Each row was made from one small tree. The marks that hang from a mark follow it in brackets, in alphabetical order. Every link used is in the known rows. Write each row's tree.
In the rows, zero is written as 128.
Known rows:
A[N[P[D]]]: [170 128  88 117 145 121 127 135 103 133 110 136 180 152 106 126 137 172
 121  97 130  88 121 177 137]
D[A[J N[P] U]]: [ 91 125 109 138 213 106 155 150 145 135 100 146  73 144 152 105  89 159
 166 155 125 105 185 118 155]
V[J]: [118  79 157 140 102 155  93  98 138 161 135 115 117 123 105 145 111 114
 116 146 195  70 100  78 164]
D[A[J U]]: [ 78 134 162 160 160 129 118 145 160 156 113 120  84 113 143 116  80  99
 127 174 128 106 181  55 131]
A[N U]: [146 135 147 121 135 108 128 130 137 162  90 129 138 128 131 118 157 120
 107 117 167  45 127 113 147]
N[A[J U] P[D R]]: [134  99 143 126 162 173 158  87 125 119 115 117 136 110 140 134 106 186
 188 115  75 218 227 113 102]
C[A[J]]: [116 120 154 181  88 152 107 113 101 134 137 116 100 126 153 177  92 134
 125 162 141 141 133  96 124]
A[J[Y] N[P]]: [112 137  93 104 139 114 129 111 110  95  81 144  96 162 122 135 148 154
 132 133 156 149  78 176 166]
R[A[J N U] P[D]]: [102 136 110  81 157  96 180 161 115 101 127 145 161 159 117  65 125 164
 100 109 119 115 125 135 118]
D[A[J[Y] N[P] U]]: [ 69 154 107 111 175 110 160 140 154 114 100 148  73 150 133 104 119 158
 156 156 132 137 144 134 154]
M[A[J N] V]: [134 183 123 156 139 116 117 157 100 113  87 147 123 136 147  75 100 126
  96 140  80  80  91 111 136]
D[A[J[Y] N[P]]]: [ 89 142  78 126 151 109 125 150 136 103 117 137  63 155 117 125 120 133
 153 157 131 139 109 158 163]
N[A[J U] P]: [124  91 127 156 158 174 188 105 130 147  78 129  53 101 133 178 108 181
 173 141 147 193 190 113 124]
A[J N U]: [116 146 147 112 165 104 130 129 129 134  74 132 113 139 154  90 124 147
 113 126 153  68 136 109 153]
D[A[N]]: [145 127 105 160 123 101  86 180 142 156 143 112 100 125 114 131 131  79
 123 140 141  37 126 115 150]
A[J[Y] N[P[R]] U]: [ 98 127 144  77 163 106 134  72 129  93  87 143 133 157 155 105 156 146
 165 131 117 180 135 139 159]
A[J[Y] N[P[D]] U]: [ 93 181 115  65 165 120 168 111 123  96  76 154 157 164 123  79 134 217
 120 109 124 145 128 164 140]
M[A]: [163 131 144 164 101 137 108 133 117 152 128 138 138 112 113 159 118  77
  93 124 146  81  73  88 130]
N[A[J[Y] U]]: [101 143 150 130  87 173 158 112 147 129  86 115  59  96 113 159 144 141
 130 137 155 182 138 101 120]
P[D[A[U]] N]: [ 90 168 123 115 142 139 117 147 180 160 143 111 153  96 119  79 116 109
  85 137  98  87 142 102  81]
R[A]: [156  92 134 168  89 137 108 153 128 160 142 132 130 100 119 176 140  65
 114 170 179 113  93 107 131]
C[A[J[Y] N[P] U]]: [ 85 149 127 117 130 131 184  97 113 106 102 157  94 161 156 144 124 212
 155 142 144 172 132 151 140]
D[A]: [130 112 134 183 104 131  82 157 147 170 145 104 104 105 108 164 118  52
 117 165 141  84 138  81 130]
C[A[N]]: [160 122 124 167  74 125 109 137 100 146 146 119 124 137 137 172 137 133
 123 127 153  71 110 134 132]
C[A]: [148 108 156 189  53 154 105 114 106 160 149 113 128 116 129 202 121 107
 118 152 153 120 124  99 118]
C[P]: [177 106 154 165  88 128 116 124 107 160 146 126 133 132 102 207 132  87
 115 104 188 128 119 145 145]
N[P]: [153  84 124 160 120 141 119  99 115 158 100 131 127 125 112 190 136 107
 134 146 163 139 122 130 141]

Write each row's tree:
[112 162 118 103 108 108  97 131 120  98  92 125 104 149 120 115 157 121
 101 130 158 103  61 148 162] | A[J[Y] N]
[183 136  90 142  86 168 146 142 122 135 172 108 113  96  83 184 139 144
 114  67 141 163 113 201  83] | C[P[D N[A]]]
[149 128 124 108 149 104  87 155 110  93 164 126 182 141 155  76 121 127
 139 130  91 112 123 144 130] | P[D R[A[J N]]]
[116  93 101 117  89 152 181 100 149 143 110 100  73  91  90 163 178  96
 100 101 136 171 108 124  80] | R[P[N[A[U]]]]
[184 125 154 107 139  99 147 150 123 128 196 150 208 143 139 116 136 136
 150  83 128 124 163 163 129] | C[P[D R[A[N U]]]]
[193  97 151 165  76 107 107 113  87 128 207 119 149 156 150 199 135 115
 167  88 135 139 142 164 140] | C[A[N] P[R]]
[158 111 120 143 127 183 187 117 131 159 105 127 133  99  99 169 126 193
 149 104 129 166 198 130  95] | N[A[U] P[D]]
[142  96 112 128  80 128 141 148 110 130 161 123 189 133  73 144 145  84
  86 123 132 141  95 126 103] | R[A P[D]]
[104 159 113 106 142 176 153 123 148 125 104 107 100  85 130 101 119 182
 107 111 107 153 144 131  74] | P[D N[A[J U]]]
[189 114 170 138  92 128  84 106 101 132 185 113 215 140 109 162 130  94
 130  78 117 155 152 145 122] | C[P[D R]]
[ 87 144 119 118 154 129  51 128 153 104 172  93 148 113 148  68  98  84
 121 145  42 142 135 110  89] | P[D[A[J]] N R]
[ 41 152 107  89 162 120 147 135 158 112 137 109 128 131 107  60 102 119
  81 126  71 148 136 106  80] | R[P[D[A[J U]] N]]
[ 90 181 155 101 101 141 159 118 149 127 105 160 132 133 116  58 121 165
  94 132 128  67  78  86 151] | M[A[N U] V[J[Y]]]
[178  84 129 136 112  99  84 144 123 132 163 125 153 121 146 132 163  60
 144 141 136  95  99 132 147] | P[R[A[N]]]
[173 113  75 125 145 120 150 166 109 129 142 155 173 140 114 129 133 166
 135 125 142 104 110 185 133] | R[A[N[P[D]]]]
[128 138 151  91 172 104 121 142 130 106 146 137 190 135 169  55 115 150
 140 130  93 111 160 119 127] | P[D R[A[J N U]]]
[177 121  92 142 155 113 149 141 102 134 114 166 126 143 121 149 125 134
 134 105 143  78  76 151 150] | M[A[N[P]]]
[166  99 151 138  96 135  79 134 123 135 178 117 213 109 124 131 137  73
 127 142 105 135 131 111 110] | P[D R[A]]
[156 116 137  92 169 113 132  93 121 130 116 135 213 148 140  91 150 162
 152  94  91 116 178 139 128] | A[N[P[D R]] U]
[118 129 124 159 102 142 130 109 100 119 175 127  85 134 155 189  92 147
 124 125 147 187  99 169 108] | C[A[J] P[N]]
[ 91 150 132 136 178 100 122 167 154 141 109 127  81 132 148  82  95 128
 131 149 128  58 167  89 150] | D[A[J N U]]
[162  57 148 156 126 168 156  77 138 157 115 116 105  91 132 193 147 119
 194 128 118 201 203 105 116] | N[A[U] P[R]]
[ 63 134 100  84  88 156 184  93 150  96  94 106  45 107  92 138 177 119
  98 117 131 228  72 137  90] | R[P[N[A[J[Y] U]]]]
[ 77 208 175 135 105 151 149 114 134 119  69 157 131 114 135  86 109 123
  82 163  86 161 105  71 115] | M[A[J[Y] U] V]
[ 86 134 140  91 103 163 124  74 166 101 113  99  73  84 146 125 169 106
 140 135 101 221 110 119  95] | P[N[A[J[Y] U]] R]
[205 113 127 123 114  98 114 159 103 117 214 136 205 147 124 138 136 114
 148  81 128 124 127 186 135] | C[P[D R[A[N]]]]
[175  77 118 130 143 103  95  94 108 129 123 125 152 145 138 151 161 100
 163 119 122 122 127 151 157] | A[N[P[R]]]
[141 165 104 139 160 100 117 197 113 113 179 127 125 161 112 109  75 157
 133  91 119  91 162 169 143] | C[P[D[A[J N]]]]
[101 135 155  85 132 100 122 121 145  96 129 143 130 133 164  90 157 107
 144 155 130 152 104 119 151] | P[R[A[J[Y] N U]]]
[ 89 106 152 105 163 126 111  99 159 119 137 130 126  96 188  93 130  78
 133 174 109 176 111  99 105] | P[N R[A[J U]]]
[ 94 197  99 104 124 111  93 179 140  96 141 117 124 150 104  71 117 142
 105 128 104  85 109 143 134] | P[D[A[J[Y] N]]]
